What can hang from each mark:
nider: dorinu mefon
gudud: dorinu ribogor safo
rutanod: tafina
divuza: dorinu
nizen: safo
sefalu: boso mefon
safo: gudud nizen
dorinu: divuza gudud nagor nider
nagor: dorinu tafina
tafina: nagor rutanod
ribogor: gudud
mefon: nider
boso: sefalu

Known rows, with every way that one mark hangs from another:
(safo gudud nizen): [-1.18  0.48 -0.50  0.46  1.93 -0.16 -0.05 -1.33 -1.02  0.35 -0.71 -0.36
  1.15 -1.87  0.07 -1.55 -0.10 -0.97 -0.09  0.31  0.98  1.91 -0.60  0.42
 -1.26  1.01  0.61  0.56  0.32  0.78 -0.51]
(nagor (dorinu gudud nider)): [ 0.64  0.74 -0.02 -0.42  0.74 -0.77  0.11 -0.43  0.60 -1.11 -0.43 -0.29
 -0.52 -0.40  0.33 -1.74  0.12 -0.02  0.30  0.60  0.54  0.47  0.05  0.51
  0.52  1.61  0.73  0.41 -0.04  0.07  0.03]
(mefon (nider dorinu)): [ 0.38  0.36 -0.37  0.31  0.13  0.00 -0.41 -0.58  1.31 -0.48 -0.73 -0.82
 -1.11 -0.82 -0.24 -0.95  0.34 -0.18 -0.55  1.43  1.02  1.68 -0.74 -0.66
 -0.56  1.12  0.71 -0.12  0.03 -0.84  0.66]
(mefon (nider (dorinu divuza))): [ 0.38  0.88 -0.05  0.37  0.38 -0.14 -0.11 -0.12  1.38 -0.31 -0.56 -0.83
 -0.80 -1.36 -0.06 -0.66  0.27  0.10 -0.72  1.39  0.57  2.59 -0.45 -0.49
 -0.41  1.21  0.45 -0.10 -0.01 -0.57  0.74]
(nider (dorinu divuza (gudud safo) (nagor tafina)) mefon): [ 0.16  0.83 -0.36 -0.79  0.64 -0.47 -1.29  0.03  0.18 -0.18  0.08  0.04
  1.22 -0.60  0.19  0.13 -0.38  0.95 -0.28 -0.27  0.60  2.20  0.09  1.07
  1.34  0.05  0.42  0.85 -0.15 -0.52 -1.17]
(sefalu boso (mefon (nider (dorinu divuza (gudud safo))))): [ 0.44  1.75 -0.41 -1.57  0.72  0.86 -0.44  0.72  0.57 -0.25 -0.05 -1.13
 -2.10 -0.57  0.46 -0.17 -0.11  0.31 -1.06  0.63  0.06  0.44 -0.50 -0.06
 -0.26  0.56  0.65  0.66 -0.22  1.13  1.31]
(boso (sefalu (mefon nider))): [-0.15  1.02  0.45 -0.06  1.07 -0.06  0.51 -0.06  0.58 -1.61  0.36 -1.55
  0.35 -1.28  0.18 -0.34 -0.30  1.15 -0.43  0.38  1.00  0.88 -0.81 -0.95
 -1.14  1.18  0.49  0.29 -0.22 -0.83  0.47]
(nagor (dorinu divuza) tafina): [ 0.19  1.58 -1.35 -0.49  1.47  2.17 -0.06  0.32 -0.58 -1.10 -0.94 -0.60
  0.80 -0.86  0.13 -1.96 -0.22  0.13  0.58  0.22  2.07  6.75  0.25  0.82
  1.54  1.50  0.54  0.70  0.08  1.34 -0.99]
(dorinu divuza gudud (nagor tafina) (nider mefon)): [ 0.35  2.49  1.98 -0.91  1.47 -2.99  0.16 -0.09  0.45  0.67  2.21  0.12
  1.86 -0.20 -0.72  2.00 -0.79  0.85 -0.25 -0.49 -0.27  3.40  0.17  0.55
  0.21  1.07  0.67  1.13 -0.31 -0.07  0.69]
(nizen (safo (gudud (dorinu divuza (nagor tafina) nider) ribogor))): [-0.13 -0.29 -0.71  0.21  1.10  0.81 -0.36 -1.07  0.75  1.36 -0.67 -0.24
  0.98 -1.54 -0.53 -2.22 -0.32 -0.62  0.38 -0.81  0.09 -1.85 -0.11  0.04
  0.52  0.85  0.25  0.57  0.21  0.70 -0.64]
(nizen (safo (gudud dorinu))): [-0.22 -0.72 -1.36  0.21  0.68  1.24 -0.29 -1.35  0.45  0.94 -0.99 -0.64
  0.76 -1.40  0.24 -2.83 -0.64 -0.60  0.27 -0.20 -0.16 -3.31 -0.25  0.19
  0.49  1.10  0.32  0.39  0.37  0.59 -0.65]
(ribogor (gudud (dorinu divuza))): [-0.28 -1.11  0.59 -0.15 -0.26 -0.19 -0.26 -0.24  0.40 -0.53 -1.86 -0.02
  0.23 -0.97  1.16  0.00 -0.05  0.14 -0.30  0.21  0.55 -0.72 -0.36  0.61
  0.90  1.27  0.46  0.70  0.47  1.01  1.29]
(safo nizen): [-0.83  0.51 -0.64  0.83  1.45  0.18  0.04 -1.12 -0.70 -0.76 -0.12 -0.62
  0.21 -1.20 -0.81 -1.80  0.03 -0.12 -0.44  0.57  0.80  2.64 -0.75  0.54
 -1.48  0.58  0.67  0.11  0.35  0.17  0.64]
(gudud dorinu ribogor (safo nizen)): [-0.80 -2.11 -0.61  1.01 -0.24  0.93 -1.40 -0.56  0.01 -0.36 -1.81  0.23
 -1.47 -1.63 -1.32 -2.42  0.85 -0.32 -0.21 -0.36  1.23 -1.59 -0.40  0.76
 -0.30 -0.59  0.70 -0.51  0.31  0.97  0.45]
(gudud safo): [-0.49 -0.66 -0.30  0.19 -0.20  0.15 -0.36 -0.37 -0.37 -0.26  0.51 -1.02
 -0.52 -1.12  0.65 -1.66 -0.21 -0.24 -0.43  0.22 -1.27 -0.73 -0.66  0.36
  0.05  1.17  0.67 -0.09  0.09 -0.28  0.64]
(mefon (nider (dorinu (gudud (safo nizen)) (nagor (tafina rutanod))))): [-0.23  1.68 -0.47 -0.48 -0.52 -0.98 -0.11 -1.05  0.67 -0.20 -0.28  0.21
 -1.00 -0.52 -1.52  0.47 -0.26 -0.73 -0.65  0.60  1.38  1.93 -0.53 -0.45
 -0.21  0.94  1.09  0.32 -0.23 -0.92  0.35]
(tafina (nagor (dorinu divuza (gudud safo) (nider mefon))) rutanod): [-0.10  1.02  1.15 -1.79  0.11  1.25 -0.25 -0.01  0.24 -0.74  0.63  0.69
  1.08  0.05  0.72 -1.30  0.40  0.91 -0.44 -0.24  0.27  1.00  0.26 -0.13
  2.21  1.09  0.83  0.53 -0.64 -1.92  0.05]
(sefalu boso): [ 0.08  0.53 -0.59 -1.06  1.77  1.56 -0.60 -0.69  0.09 -0.83 -0.10 -1.18
 -0.88 -0.82  1.39 -1.08 -0.31  0.15 -0.56  0.96 -0.10  0.83 -0.89  0.49
 -0.82  0.48  0.89  0.35  0.51  0.90  2.11]
(nizen safo): [-0.09 -0.36 -1.31  0.47  0.68  0.90  0.09 -1.07  0.43  0.18  0.14 -0.98
  0.48 -0.98 -0.09 -3.02 -0.62  0.09  0.01 -0.14 -0.80 -1.93 -0.54 -0.01
  0.02  1.17  0.37  0.14  0.28 -0.25 -0.04]
(dorinu gudud nagor): [-0.55  2.03  1.34 -1.29  0.20 -2.53  0.86 -1.49  0.33 -0.19  0.48  0.62
  0.44 -0.23 -0.09  1.46 -2.16 -0.67 -0.18 -0.21 -0.24 -0.15 -0.50  0.42
 -0.58  0.81  1.15  0.84 -0.03 -0.34  0.61]
(rutanod (tafina (nagor (dorinu divuza (gudud ribogor safo) nider)))): [ 0.25  1.21  0.56 -0.45  0.14 -0.06 -0.48 -0.35  0.06  0.25  0.85  0.02
  1.38 -0.42  0.70 -1.73 -0.93  0.54 -0.64 -0.83  0.76  3.08 -0.02  0.22
  1.50  0.75  0.87  0.59  0.05  0.16  1.79]
(boso (sefalu (mefon (nider dorinu)))): [-0.05  0.93  0.14  0.00  1.04  0.33  0.26 -0.12  0.80 -1.74 -0.04 -1.53
  0.02 -1.38  0.26 -0.43  0.03  1.05 -0.44  0.53  1.17  0.71 -0.79 -0.82
 -0.95  0.98  0.35  0.38 -0.17 -1.01  0.26]
(dorinu gudud (nagor (tafina rutanod)) (nider mefon)): [ 0.08  1.27  1.18 -1.49  0.65 -2.35 -0.25 -1.05  0.53  0.19  2.02  0.70
  1.17  1.04 -1.14  1.76 -0.40  0.34  0.05 -0.55  0.89  0.95 -0.35 -0.06
  0.11  0.99  1.40  1.05 -0.40 -1.05  0.68]
(tafina (nagor (dorinu divuza gudud)) rutanod): [-0.49  1.58  1.00 -2.00  0.21  1.82  0.42 -0.35  0.17 -1.03 -0.20  1.01
  1.02 -0.10  0.94 -0.96 -0.30  0.54 -0.29 -0.10  0.92  1.90  0.22 -0.12
  1.95  1.05  0.93  0.68 -0.45 -1.49 -0.08]
(tafina rutanod): [-0.88 -0.47 -0.21 -0.88  0.29  1.26  0.38 -0.71  0.63 -0.85  0.29  0.33
 -0.24 -0.42  0.58 -0.38  0.42  0.04 -0.17  0.30  0.60 -0.38 -0.54 -0.45
 -0.15  1.28  1.16  0.11 -0.04 -1.17  0.97]
(divuza (dorinu (gudud ribogor) (nider mefon))): [ 0.28 -1.99  0.41  0.21  0.77 -1.05 -0.53  0.21  0.79 -0.51  0.80  0.88
  0.41 -0.23  1.25 -0.07  0.36  0.36  0.60  0.23  1.51 -0.47 -0.29  0.11
 -1.00  0.51  0.55 -0.33 -0.03 -0.62  0.93]
(nider (dorinu gudud) mefon): [ 0.33 -1.25 -0.68 -0.22  0.87 -0.12 -1.56 -0.29  0.68 -0.86 -0.74 -0.11
  0.58 -0.11  0.94 -1.17  0.49  1.46  0.07  0.64  1.59 -0.15 -0.29  0.57
  0.43  0.12  0.62  0.39  0.13 -0.77 -1.08]
(safo (gudud (dorinu divuza) ribogor) nizen): [-1.15 -0.42 -0.07  0.72  1.89  0.31 -0.49 -0.79 -0.27  0.56 -2.06  0.42
  0.64 -2.50 -0.39 -1.49  0.45 -0.68  0.05 -0.12  1.94  1.34 -0.08  0.64
 -0.92  0.13  0.42  0.30  0.42  1.77 -0.47]

Rows:
[-1.31  1.42 -0.48 -0.30  1.44  0.72 -0.10 -1.42 -0.71  0.60 -1.27  0.48
  1.12 -1.89 -0.79 -0.15 -0.37 -1.38 -0.21 -0.19  1.68  2.46 -0.03  0.90
 -0.17  0.47  0.62  0.86  0.27  1.29 -0.19]	(safo (gudud (dorinu divuza (nagor (tafina rutanod)))) nizen)
[-0.91  0.37  0.20 -0.03 -0.01 -1.97  0.29 -0.83 -0.70 -0.13  0.29  0.05
 -0.29 -0.89 -0.09 -0.35 -0.80  0.02 -0.24  0.12 -0.23 -0.89 -0.34  0.63
 -0.62  1.06  0.99  0.30  0.14  0.32  0.20]	(dorinu (gudud (safo nizen)))
[-0.17 -0.36 -0.59 -0.08 -0.06 -0.10 -0.48 -0.85  0.57 -0.61 -0.93 -0.26
 -1.10 -0.95  0.76 -0.70  0.24 -0.14 -0.12  0.76  0.20 -1.38 -0.31  0.66
  0.23  0.67  0.52  0.51  0.29 -0.46 -0.30]	(nider (dorinu (gudud safo)))
[ 0.26 -1.00  0.04 -0.05  1.39 -0.35 -1.34  0.56  1.00 -0.55 -0.80  0.22
  0.87 -0.97  0.96 -0.92  0.78  1.94  0.05  0.23  1.44  1.00  0.10  0.58
  0.43 -0.07  0.33  0.29  0.04 -0.38 -1.22]	(nider (dorinu divuza (gudud ribogor)) mefon)
[-0.38  1.12  1.77 -0.19  0.21 -3.84  0.14 -1.24  0.52  0.44  1.37  0.59
 -0.62 -0.72 -1.71  0.68 -0.29 -0.78 -0.46 -0.77 -1.02 -1.42 -0.52  0.27
 -1.16  0.51  0.95  0.49 -0.26 -0.74  1.22]	(dorinu (gudud ribogor (safo nizen)) nagor nider)
[-0.54  0.39 -0.47 -0.93 -0.18  0.03 -0.50 -1.13  0.64 -0.47 -0.78  0.84
 -0.88 -0.52 -0.42  0.44 -0.04 -0.71  0.09 -0.32  1.24  0.08 -0.34  0.38
  0.54  0.16  0.91  0.91  0.01 -0.76 -0.51]	(nider (dorinu (gudud ribogor safo) (nagor (tafina rutanod))))
[-0.17  1.26 -0.48 -0.76  0.43 -0.03 -0.25 -1.47  0.57 -0.60 -0.84  0.19
 -0.28 -0.31 -0.13  0.58 -0.59 -0.71  0.09  0.38  1.26  1.34 -0.40  0.68
  0.26  0.37  0.75  1.15  0.24 -0.44 -0.35]	(nider (dorinu gudud (nagor tafina)))
[ 0.48 -0.67  1.35 -0.04  1.06 -2.58 -0.47 -0.33  0.77  0.00  1.38 -0.34
  0.61  0.26  0.29 -0.20  0.46  1.34  0.03  0.50  0.12 -1.26 -0.35 -0.01
 -0.65  1.26  0.92  0.31 -0.04 -0.55  0.72]	(dorinu gudud (nider mefon))
[-0.03  0.90  0.12  0.46  0.08 -1.35 -0.11 -0.13  0.99 -0.07 -0.65 -0.14
 -1.06 -1.53 -0.77 -0.44  0.28  0.10 -0.67  0.85  0.78  1.85 -0.28 -0.34
 -0.65  0.92  0.60 -0.09 -0.08 -0.29  0.26]	(mefon (nider (dorinu divuza (gudud ribogor (safo nizen)))))
[-0.16 -1.31  0.81 -0.27  1.23 -0.16 -1.12 -0.86  0.98  0.74 -1.21  0.29
  0.73 -1.15  0.35 -0.83  0.30 -0.73  0.33 -0.25  1.23 -1.37 -0.42  0.02
 -0.19  0.32  0.71  0.40  0.07  0.49 -0.08]	(safo (gudud (dorinu nagor (nider mefon)) ribogor))
[-1.05  1.31  1.12 -0.63 -0.09 -2.96  0.31 -1.23 -0.21  0.06  0.32  1.09
 -0.08 -0.88 -1.22  0.63 -1.55 -0.80 -0.30 -1.06 -0.19 -0.57 -0.51  0.49
 -0.86  0.17  1.16  0.49 -0.17 -0.17  0.15]	(dorinu (gudud ribogor (safo nizen)) nagor)
[-0.05  2.64  1.43 -0.48  0.99 -3.29 -0.13 -0.10 -0.43  0.88  2.48 -0.01
  1.51 -0.70 -1.50  1.43 -0.62  0.55 -0.65 -0.87 -0.93  3.08  0.20  0.94
  0.28  0.88  0.60  0.92 -0.38 -0.02  0.55]	(dorinu divuza (gudud (safo nizen)) (nagor tafina) (nider mefon))
[ 0.37  0.79 -0.43 -0.13  0.39 -1.02 -0.10 -0.44  0.00 -0.94 -0.22 -0.36
 -0.75 -0.74 -0.25 -2.13  0.25 -0.22  0.02  0.33  0.06  0.29  0.07  0.80
  0.56  1.49  0.68  0.31 -0.10  0.15 -0.05]	(nagor (dorinu (gudud (safo nizen)) nider))
[-0.06  1.58  0.31 -0.28  0.92  0.04  0.37 -0.35  0.86 -1.68  0.11 -1.40
  0.18 -1.32 -0.04 -0.03 -0.39  0.70 -0.57  0.31  0.96  0.84 -0.83 -0.76
 -0.90  0.85  0.38  0.50 -0.27 -1.20  0.39]	(boso (sefalu (mefon (nider (dorinu nagor)))))
[-0.25  0.32  0.04 -0.85 -0.39 -0.79  0.19 -0.67  0.18 -0.18  1.55  1.07
 -0.05 -0.01  0.39  1.58 -0.71 -1.35  0.27 -0.23  0.54  0.18 -0.25  0.39
 -0.19  0.93  0.75  0.28 -0.19 -0.94  1.48]	(divuza (dorinu (gudud safo) (nagor (tafina rutanod)) nider))
[-1.05  0.52 -0.39  0.53  1.67  0.46 -0.24 -1.07 -0.59  0.53 -1.64 -0.14
  0.88 -2.33 -0.06 -1.17 -0.01 -0.87 -0.19  0.36  1.24  1.47 -0.04  0.97
 -0.59  0.57  0.32  0.49  0.45  1.67 -0.20]	(safo (gudud (dorinu divuza)) nizen)
[ 0.00  0.13 -0.23 -0.30  0.21 -1.24 -0.50 -0.45 -0.39 -0.17  1.61  0.76
  0.80  0.02 -0.03  0.78 -0.70 -0.70  0.18 -0.30  0.95  1.40 -0.30  0.75
 -0.34  0.44  0.63  0.15 -0.17 -0.67  0.92]	(divuza (dorinu (gudud (safo nizen)) (nagor tafina) (nider mefon)))
[ 0.25  1.03 -0.76 -1.26  0.62  0.46 -0.39  0.68 -0.25 -0.63  0.52  0.36
  0.58 -0.12 -0.29 -0.86  0.75  0.85  0.44 -0.40  1.64  3.62  0.70  0.51
  2.26  1.80  0.93  0.72 -0.42  0.26 -0.86]	(nagor (dorinu divuza (gudud safo) (nider mefon)) (tafina rutanod))
[ 0.29  1.03  0.66 -0.12  0.67  0.71 -0.27 -0.78  1.07  0.09 -0.25 -0.47
 -0.13 -0.82 -0.72  0.37 -0.06 -0.52 -0.33  0.32  0.30  1.52 -0.01  0.86
  0.46  0.46  0.38  0.56  0.27  0.70  1.76]	(gudud (dorinu divuza (nagor tafina) nider))
[ 0.08 -1.14 -0.79  0.18  0.97  0.50 -0.87 -1.15  0.94  1.15 -0.66 -0.25
  1.08 -1.21 -0.35 -2.78 -0.20 -0.29  0.31 -0.77  0.02 -3.51 -0.32 -0.05
  0.39  0.57  0.36  0.28  0.12  0.13 -0.70]	(nizen (safo (gudud (dorinu nagor (nider mefon)) ribogor)))
[ 0.58  1.30 -0.80 -1.42  1.07  1.75 -0.69  0.35  0.77 -0.61 -0.33 -1.34
 -2.03 -0.17  0.35 -0.76  0.13  0.15 -0.90  0.88  0.74  0.87 -0.84 -0.31
 -0.58  0.39  0.74  0.59 -0.10  0.85  1.46]	(sefalu boso (mefon (nider dorinu)))
[-0.02 -0.69  0.40 -0.07  0.22 -1.87 -0.54 -0.26  0.27 -0.25  1.28  1.15
  0.43 -0.43  0.12  0.40 -0.38 -0.55  0.09 -0.48  0.54 -0.31 -0.37  0.52
 -0.87  0.06  0.57 -0.21 -0.24 -0.98  1.02]	(divuza (dorinu (gudud ribogor (safo nizen)) nagor (nider mefon)))
[ 0.35  0.93  1.04 -0.06  0.54  0.11 -0.12 -0.76  1.45 -0.02 -0.26 -0.48
 -0.39 -1.16 -0.35  0.21 -0.09 -0.49 -0.62  0.46 -0.58 -0.04 -0.03  0.87
  0.18  0.39  0.26  0.30  0.23  0.28  2.09]	(gudud (dorinu divuza nagor nider))
[-0.04  0.36  1.56 -1.29  0.86 -2.46 -0.49 -0.76  0.87  0.22  1.56  1.25
  0.97  0.85 -1.45  1.47  0.09  0.48  0.33 -1.02  1.62  0.80 -0.40 -0.38
 -0.22  0.54  1.49  0.85 -0.46 -0.99  0.37]	(dorinu (gudud ribogor) (nagor (tafina rutanod)) (nider mefon))
[ 0.31  0.50  0.48 -0.54  0.66  0.91 -0.79 -0.43  1.09 -0.02  0.09 -0.08
  0.49 -0.44 -0.74  0.36  0.30  0.19 -0.34  0.03  0.81  1.34  0.08  0.68
  0.86  0.26  0.56  0.42  0.05  0.17  1.43]	(gudud (dorinu divuza (nagor (tafina rutanod)) (nider mefon)))
[-0.66 -1.53 -0.32  0.25 -1.01 -0.35 -0.84 -0.70 -0.54 -0.51 -1.77 -0.11
 -0.45 -0.91  0.18 -0.90  0.12 -0.43 -0.54 -0.10  0.35 -1.83 -0.62  0.84
  0.79  0.98  0.63  0.51  0.43  0.83  1.12]	(ribogor (gudud dorinu (safo nizen)))
[ 0.07 -0.77 -0.55  0.21  1.15  0.42 -0.67 -0.82  0.99  1.26 -0.51 -0.25
  1.25 -1.56 -0.25 -2.57 -0.23 -0.12  0.20 -0.84 -0.29 -2.84 -0.11  0.07
  0.51  0.63  0.18  0.34  0.10  0.34 -0.66]	(nizen (safo (gudud (dorinu divuza nagor (nider mefon)) ribogor)))
[-0.47 -2.64 -0.16  0.50 -0.64  1.12 -1.36 -0.26  0.65 -0.24 -1.71  0.11
 -1.56 -1.31 -0.24 -2.03  0.66 -0.18  0.02 -0.31  0.77 -2.87 -0.39  0.46
  0.27 -0.24  0.74 -0.49  0.24  0.72  0.55]	(gudud dorinu ribogor safo)
[ 0.30  0.15  1.77  0.06  0.78 -3.07 -0.17  0.80  0.45  0.66  2.04 -0.57
  0.76 -1.10  0.59  0.14  0.42  1.66 -0.53  0.07 -1.82 -0.44  0.31  0.52
  0.18  1.49  0.35  0.23 -0.23 -0.15  0.79]	(dorinu divuza (gudud safo) (nider mefon))
[-0.73 -0.45 -0.14  0.41  1.87 -0.04 -1.27 -1.33 -0.23  0.68 -1.32  0.45
  1.00 -1.38 -1.46 -1.25  0.61 -0.93  0.18 -0.47  2.51  1.50 -0.44  0.48
 -0.80 -0.12  0.74  0.54  0.20  1.13 -0.43]	(safo (gudud (dorinu (nagor tafina) (nider mefon)) ribogor) nizen)
[ 0.10  0.98  0.57 -0.47  0.47  0.99 -0.16 -0.80  1.19 -0.01 -0.14 -0.07
 -0.24 -0.74 -0.79  0.67  0.15 -0.52 -0.35  0.20  0.48  1.10  0.05  0.68
  0.63  0.52  0.54  0.57  0.16  0.34  1.86]	(gudud (dorinu divuza (nagor (tafina rutanod)) nider))
[-0.38  1.35  0.62 -1.72  0.40  2.84  0.16 -0.27  0.19 -1.17 -0.20  0.54
  1.01 -0.29  0.97 -1.68  0.05  0.39 -0.39 -0.03  0.78  2.60  0.04 -0.18
  1.99  0.97  0.77  0.52 -0.44 -1.66  0.10]	(tafina (nagor (dorinu divuza)) rutanod)
[-0.38  1.09  0.08 -0.83  0.26  1.58 -0.06 -0.76  0.69 -0.25 -0.89  0.26
  0.11 -0.87 -0.46  0.61 -0.71 -0.50 -0.24  0.01  1.08  1.73  0.06  0.85
  0.85  0.28  0.66  0.56  0.23  0.77  1.13]	(gudud (dorinu divuza (nagor (tafina rutanod))))
[-0.95  2.19  0.77 -0.89 -0.30 -2.80  0.57 -1.50 -0.55  0.00  0.76  0.51
  0.10 -0.68 -0.91  0.89 -2.02 -0.99 -0.59 -0.58 -0.89 -0.41 -0.47  0.83
 -0.50  0.63  1.07  0.68 -0.13 -0.27  0.46]	(dorinu (gudud (safo nizen)) nagor)
[-0.70 -0.33  0.90 -0.46  1.19  0.16 -0.33 -0.67  0.77  0.75 -1.71  0.47
  0.77 -1.97  0.75 -0.32 -0.41 -0.95  0.21 -0.32  0.96 -0.13 -0.14  0.30
 -0.03  0.42  0.53  0.48  0.18  1.13 -0.22]	(safo (gudud (dorinu divuza nagor) ribogor))
